Each row comes from the steps of one walk. Every step used is in the known rows, and no mark comes twice. Write the walk behind each row, first mark first.
In the rows, zero is written as 128.
Known rows
lilu/fanat: [145 181 152 132 132 157 103 119 120 128 109 135 120  83 115 134 111 119
 120  79 135 119 130 167 180 143  98 130 148 115 110  97 120 125  93  81
 144 167 139  96 145 129 130 113 146  88  99  95 101 123 140]
netu/fuge: [106 107 112  82 108 127 129 151 117 119 132 108 112  92  99 122 132 149
 108 132 162 140 134 137 112 136 132 127 138 113 153 140  87  70 125 116
 122 121 101 125 121 171 121  84 141 128 127 156 121 129 143]
fanat/doza: [128 132 142 191 110 109 114 112 156 134 153 135  98 109 162 173 158 137
 102 107 117 130 140 126 143 147 132 125 149 129 149 137 154 130 148 151
 171 158  80 121 123 137  93 171 113 103 131 157 149 130 106]
fanat/doza/fuge: [140 113 155 113  83 122 106 146 169 144 130 124  80  97 130 154 148 168
 110 115 158 126 130 112 123 138 154 144 148 145 157 141 167  86 159 127
 150 138  48 134 121 163  95 128 143 122 104 159 133 133 112]
lilu/fanat/doza: [140 170 160 192 113 128  96 106 148 135 140 139  92  78 152 178 148 130
  97  73 120 124 140 151 179 158 112 125 164 122 134 116 149 126 124 121
 181 187  90  98 136 138  96 160 125  74 109 134 129 125 113]
loti/tokon/vonis/tapen: [152 107 134 139 125  95 162 166 151  87 126 148  55 103 124 113 191 177
 128 157  90 131 136 136 170  65 104 124 159 140 142  68 109 114 100 127
 105 131 131 120 136 112 111 104  78 161 138 129 173 147 140]
vonis/tokon/lilu/fanat/doza: [124 170 158 198  98 143 101 114 145 130 151 168  82  48 145 167 166 125
  97 112 119 139 131 164 196 139  90 115 168 119 146 100 148 134 125 108
 173 185  86  94 134 132  85 149 144  96 129 144 133 115 101]
doza/fuge/netu/tokon/lilu: [ 77  99 153 100  63 157 134 179 148 148 148 186  52  51 110  97 184 134
  97 196 140 151 127 130 144  74 101 112 156 145 140  86 116 124 138 145
 115  98 124 120 127 133 115  86 163 212 158 149 143 100 102]
lilu/tokon: [125  93 137 154 117 108 132 123 156 154 149 120  60 113 151 118 136 138
 106 143 134 108 154 145 144  60 124 135 164  99 146  87 101 133 109 129
 138  98 130 148 113 109 154  89 169 154 147 134 143 118 120]
fuge/netu/tokon/lilu/fanat: [109 165 163 125  95 175 110 149 129 140 128 178  73  34 107 114 150 114
  96 127 132 134 134 170 192 105  75 116 167 127 113  67 107 131  98  98
 136 149 151  84 146 125 124  91 163 144 124 108 113 101 122]
doza/fuge/netu/tokon: [ 78  68 139 109  86 116 115 186 160 170 129 143  45  91 127  93 157 141
 112 168 122 103 140 114 126  84 146 142 163 157 132  63 113 118 116 162
 129  93 126 135 111 123 136  72 171 220 145 145 167 105  88]
loti/tokon: [133 100 120 168 141  93 125 140 125 138 173 157  87 123 113  86 131 132
 161 135 108 105 147 134 145 100 103 129 159 115 134  70 102 118 122 132
 144 108 152 147 147 111 131 128 123 177 142 110 152 109  99]
fuge/netu: [ 92  98 140 138 125 118  94 155 136 169 136 150  89 122 128 114 152  94
 145 116 123 127 132 118 127 125 134 143 132 157 125  98 113 144 125 152
 158 136 144 131 100 122 141  90 120 137 146 134 175 109 127]
loti/tokon/lilu/fanat/doza: [136 166 162 199 100 136 104 117 147 132 164 171  69  50 141 160 165 130
  98  96 123 136 146 160 192 136  84 111 176 114 140  96 141 124 131 117
 179 180  96  95 146 136  88 157 126  99 123 134 132 113 105]
doza/fanat/lilu: [140 179 154 135 117 189  98 146 133 134  49  80  92 120 121 127 174 102
 156 160 141 144 136 183 158 111 140 143 150 140 108  84 127 139 113 109
 124 198 138 110 133 123  89  91 163 142  98  93 132 141 127]
fanat/lilu: [152 154 154 120 101 168 103 136 125 142  78 101 109 136 126 127 170 104
 128 166 121 157 136 159 125 103 115 143 141 137 143 102 125 129 110 124
 129 169 127 117 126 134  92 106 146 163 107 123 130 136 129]
loti/tokon/vonis: [131 100 139 180  90  76 178 156 143 114 150 174  61 101 109 101 191 148
 164 177  85 113 109 117 175  99 107 101 165 129 128 104 146 132 131 112
 133 133 119 111 156 119 122 119 129 202 149 133 188 104 115]
tapen/vonis/tokon/lilu/fanat/doza: [135 173 157 200  82 127 102 126 148 108 153 173  78  66 153 169 179 139
  99 113 115 137 134 171 203 130  99 115 176 116 157 103 156 129 136 123
 173 190  91  86 144 130  84 145 135 106 140 142 142 110  96]
vonis/tokon: [101 109 103 162 134 112 117 136 121 133 133 141 130 114 129 107 136 115
 161 183 100 115 111 150 149 106 120 136 137 125 143  78 126 139  98 107
 130 134 123 137 108  97 120 103 174 166 158 140 156 111  85]
fanat/doza/fuge/netu: [100  88 160 126  93 113  79 167 165 180 138 148  55 100 129 132 164 123
 134 108 143 123 133 105 125 133 151 153 145 168 146 107 143 115 147 151
 173 142  88 135  96 149 116  87 133 132 131 156 178 114 116]
netu/fuge/doza/fanat/lilu: [122 164 157 144 100 180  93 143 149 131  74  84  76 103 113 135 182 102
 153 153 150 136 135 178 159 116 150 142 164 131 139 110 111 119 122 122
 144 201 109 112 127 151  93  87 167 145 100 111 142 127 128]
doza/fanat/lilu/tokon: [136 130 154 160 110 151 109 138 159 157  95  86  36 109 146 117 164 121
 125 166 143 119 159 183 166  47 133 147 179 108 132  57 100 142  98 117
 134 147 136 133 117 104 124  64 194 165 126 108 146 129 120]
fuge/netu/tokon/lokap: [ 58  85 134 110 117 120 132 212 133 130 113 153  64  77 134 108 170 132
  97 174 132 153 141 142 131  99 138  94 154 130 128  69 126 138 108 168
 117 106 157  63 174  86 160 114 162 216 120 118 132 107 132]
doza/fuge/netu/tokon/loti: [105  48 149  75 110  88 155 214 156 196 144 115  90 112 125 104 172 140
 127 138 103 129 120 104 136  89 100 141 126 106 119  55 161 136  90 143
 114 135 112 115 136 121 127  84 157 208 150 135 129 141 121]
fuge/doza/fanat/lilu/tokon/vonis/tapen: [144 120 160 152 102 118 150 160 184  94 101 121  19  89 141 137 213 164
 115 163 108 128 140 155 191  42 126 131 181 135 151  73 108 128  97 127
 114 157 113 115 118 117 113  79 116 152 131 130 179 147 145]
lilu/fanat/doza/fuge: [149 140 166 116  86 135  93 141 164 141 122 128  75  77 123 158 141 163
 107  91 162 120 129 131 149 145 140 144 157 141 148 127 165  83 143 105
 157 159  54 116 130 164  97 119 151 102  91 143 119 132 117]
tokon/lilu/fanat/doza/fuge: [143 143 171 110  72 149  99 146 163 140 128 144  71  59 117 156 152 160
 100 106 168 134 127 134 153 136 128 135 160 137 151 127 165  83 150 102
 153 157  54 112 134 165  90 117 153 109  95 147 115 128 118]

Write each row's walk
[107 133 125 142  73 132 138 162 126  89 154 190 103  87 124 111 187 133
 135 208 122 155 111 164 171  80  99 106 148 121 167  98 136 136 143 130
 112 133 129 109 141 112 104 100 151 188 181 147 147  99  94] | tapen/vonis/tokon/lilu
[127  98 152 167  75  85 183 145 163 125 134 148  41  93 137 123 195 151
 125 181 102 116 113 121 172  72 121 105 167 118 137 115 146 144 124 110
 128 125 104 112 134 117 137  92 161 185 154 149 182 112 132] | lilu/tokon/vonis
[ 97 151 139 181 138 142 110 126 170 117 122 114  88 100 126 144 146 116
 171 107 153  93 123 147 183 143 174 127 157 128 107 131 128 143 143 129
 152 175 117 123 132 132 134 123 150 105 119  96 147 113 117] | fuge/doza/fanat
[ 99  88 151  97 103 122  87 175 153 175 127 147  73 109 114 110 152 117
 145 118 149 122 130 106 118 124 148 155 137 170 138 102 129 115 137 138
 150 129 110 138  98 143 134  69 140 146 129 141 169 114 127] | doza/fuge/netu
[126 116 171 189  60 109 164 147 180 126 112 134  17  85 133 129 222 135
 139 191 106 117 114 142 192  64 134 111 186 122 142 108 143 150 122 110
 142 163  98 105 131 124 122  82 179 194 140 139 193 107 127] | fuge/doza/fanat/lilu/tokon/vonis
[150 104 144 132 113 102 165 159 167  93 114 132  42  99 143 129 190 180
 101 159 102 132 139 140 173  48 115 127 161 131 147  77 109 121  94 125
 101 126 123 120 119 111 122  87 101 147 140 141 167 148 152] | lilu/tokon/vonis/tapen
[100 100 167 159  48  94 159 181 174 138 119 168  17  56 125 120 213 156
 117 174  90 112 106 111 183  99 126 110 181 155 129  92 160 132 124 125
 142 146  90  89 136 131 114  92 164 211 143 156 196 101 104] | lilu/fanat/doza/fuge/netu/tokon/vonis
[120 116 156 160  95 143 107 135 170 156 114  88  21  91 138 122 173 119
 121 160 154 116 159 179 164  51 139 145 191 103 155  75  86 123 103 124
 149 147 115 137 112 129 127  57 196 165 127 122 151 117 121] | netu/fuge/doza/fanat/lilu/tokon
[ 92 105 165 136  85 129  72 171 162 178 139 172  48  62 120 125 176 112
 134 122 143 131 126 128 155 124 126 148 159 165 148  80 139 118 129 125
 173 157  89 122 100 139 110  72 155 139 137 153 174 102 106] | vonis/tokon/lilu/fanat/doza/fuge/netu
[ 73  76 130 137 103 111 121 171 152 166 138 149  60 100 135  95 159 125
 112 165 103 106 144 121 132  84 133 134 160 149 123  59 101 139 107 170
 134  97 149 129 113 109 139  87 160 215 158 138 172 102  87] | fuge/netu/tokon
[122 115 101 165  99  80 122 161 126  84 140 154 119 146 145 113 162 143
 168 183  96 109 114 164 166  92 138 135 150 122 172  84 143 136 127 140
 122 141 136 119 130  94 121  97 157 186 180 139 172 105  78] | tapen/vonis/tokon
[140  67 146 106 131  84 167 168 150 182 159  99 104 128 145 124 155 138
 123 120 111 131 128 126 149  71  86 138 127  66 131  71 155 146  86 121
 118 140 116 126 137 109 138  93 155 161 151 127 113 152 147] | lilu/tokon/loti
[ 77 100 158 122  59 151 130 174 159 151 157 187  40  45 123 112 194 137
  89 189 136 152 132 129 146  82 103 109 164 144 146  88 122 124 145 153
 130 110 107 115 128 134 102  99 156 201 158 161 151  99  91] | fanat/doza/fuge/netu/tokon/lilu
[ 74 105 146 122  75 155 139 170 142 146 154 188  60  57 118  97 184 125
  96 195 129 151 130 135 146  75  96 105 155 139 133  82 107 137 131 151
 117 103 140 114 130 121 120  95 154 207 166 147 146  98  99] | fuge/netu/tokon/lilu
[143 111 155 150  98 138 114 129 155 162 114 102  47 118 149 118 165 121
 106 170 130 128 162 166 143  42 114 145 172 107 156  70 100 134  98 128
 138 127 129 139 112 112 129  74 183 179 132 130 144 125 122] | fanat/lilu/tokon
[ 65  97 152 112  99 128 112 213 147 133 111 155  42  50 134 125 174 143
  86 152 147 147 143 150 150 109 139  99 171 132 131  65 141 122 107 155
 134 126 130  53 178 100 144 113 172 198 102 119 126 107 128] | lilu/fanat/doza/fuge/netu/tokon/lokap
[ 86 139 131 161 128 141 112 137 166 113 125 106  81  83 109 140 149 124
 162 108 170 100 126 151 177 145 177 126 161 121 120 136 107 116 142 124
 151 173 101 121 130 154 131 103 156 105 117 111 143 114 124] | netu/fuge/doza/fanat
[112 158 170 109  84 177 108 158 135 143 123 173  64  27  99 114 150 124
  98 126 148 132 130 165 187 103  83 121 170 132 120  69 115 115 103  92
 133 148 133  88 144 135 121  79 172 147 117 114 110 103 122] | doza/fuge/netu/tokon/lilu/fanat
[140  87 164 127 119 108 147 170 169 185 139  82  76 118 140 130 184 120
 136 128 116 131 131 144 168  63  96 144 147  69 135  64 152 153  84 121
 131 179 106 120 138 117 125  86 172 170 139 114 124 146 142] | fuge/doza/fanat/lilu/tokon/loti
[155 114 152 129 102 116 157 163 165  99  99 123  36 101 141 130 205 170
 101 174 100 144 142 150 170  37 108 132 167 135 154  70 109 123  87 122
 102 139 120 117 117 113 110  78 108 157 134 138 168 154 153] | fanat/lilu/tokon/vonis/tapen
[107 106 167 129  95 123  71 164 161 180 135 151  52  84 125 136 160 119
 130  92 146 118 136 117 143 138 142 155 153 166 139  99 140 113 137 134
 178 158  92 122 101 150 119  82 137 118 120 144 170 112 121] | lilu/fanat/doza/fuge/netu
[100 110 173 125  83 135  75 167 163 177 141 166  47  68 119 134 174 116
 122 106 154 134 134 121 148 132 129 146 154 164 141 100 139 114 141 133
 173 156  91 120 106 151 113  80 138 126 127 146 165 108 120] | tokon/lilu/fanat/doza/fuge/netu
[112  70 162  96 104  95 143 204 162 197 147 120  76  90 133 122 176 142
 115 111 102 128 123 116 159 100  91 141 141 102 119  47 170 133  86 135
 131 158 102 101 142 124 115  93 157 184 142 134 128 140 121] | lilu/fanat/doza/fuge/netu/tokon/loti
[146  91 159 111 126 115 151 178 153 187 119  75  83 124 141 123 177 126
 136 136 118 140 131 151 165  61  91 144 137  73 119  49 154 152  77 110
 116 175 121 117 138 108 119  78 173 169 138 111 116 156 145] | doza/fanat/lilu/tokon/loti
[103 103 170 139  87 124  75 173 162 182 154 177  32  66 113 120 174 119
 134 108 148 125 140 123 155 120 119 147 167 160 143  78 131 109 140 135
 179 151 100 125 111 146 113  80 136 143 131 142 171 101 111] | loti/tokon/lilu/fanat/doza/fuge/netu
[139 112 165 165  62 104 171 147 162 130 108 136  31  96 136 121 214 140
 125 201  98 130 115 137 173  59 115 112 172 123 147 103 143 144 115 108
 128 146 103 107 131 121 120  81 170 203 143 146 184 116 134] | fanat/lilu/tokon/vonis
[132  80 159 111 112 105 148 178 166 182 140  77  69 106 133 129 184 126
 132 131 128 136 131 148 161  66  98 144 149  67 143  68 139 133  84 117
 130 177  98 119 136 133 121  70 174 170 138 124 123 145 147] | netu/fuge/doza/fanat/lilu/tokon/loti
[133 133 170 111  65 147 105 154 170 143 127 145  56  49 121 148 158 168
  91 122 160 126 130 133 155 124 128 132 169 139 150 113 160  83 143 111
 146 146  56 111 135 162  92 113 165 136 101 148 119 123 104] | netu/tokon/lilu/fanat/doza/fuge
[111 156 168 189  88 143  99 130 156 149 152 173  54  43 147 162 176 125
  82 106 120 135 142 153 189 133  96 115 178 130 137  90 139 133 126 132
 180 175  96  91 132 135  90 140 139 115 131 144 143 109 100] | fuge/netu/tokon/lilu/fanat/doza
[134 191 163 122 107 181 111 129 116 121 123 168 107  48 104 131 136 116
 105 109 147 144 126 174 189 127  72 112 152 115 116 102 120 124 107  75
 131 165 140  84 152 134 120 109 148  99 111 104  91 114 142] | tokon/lilu/fanat
[137 178 157 142 114 164 113 133 116 126 145 180  86  46  97 110 138 119
 122 112 137 133 137 178 199 111  60 114 168 109 118  73 106 121 104  78
 140 156 151  94 162 125 121 108 147 123 119  95 103 105 127] | loti/tokon/lilu/fanat
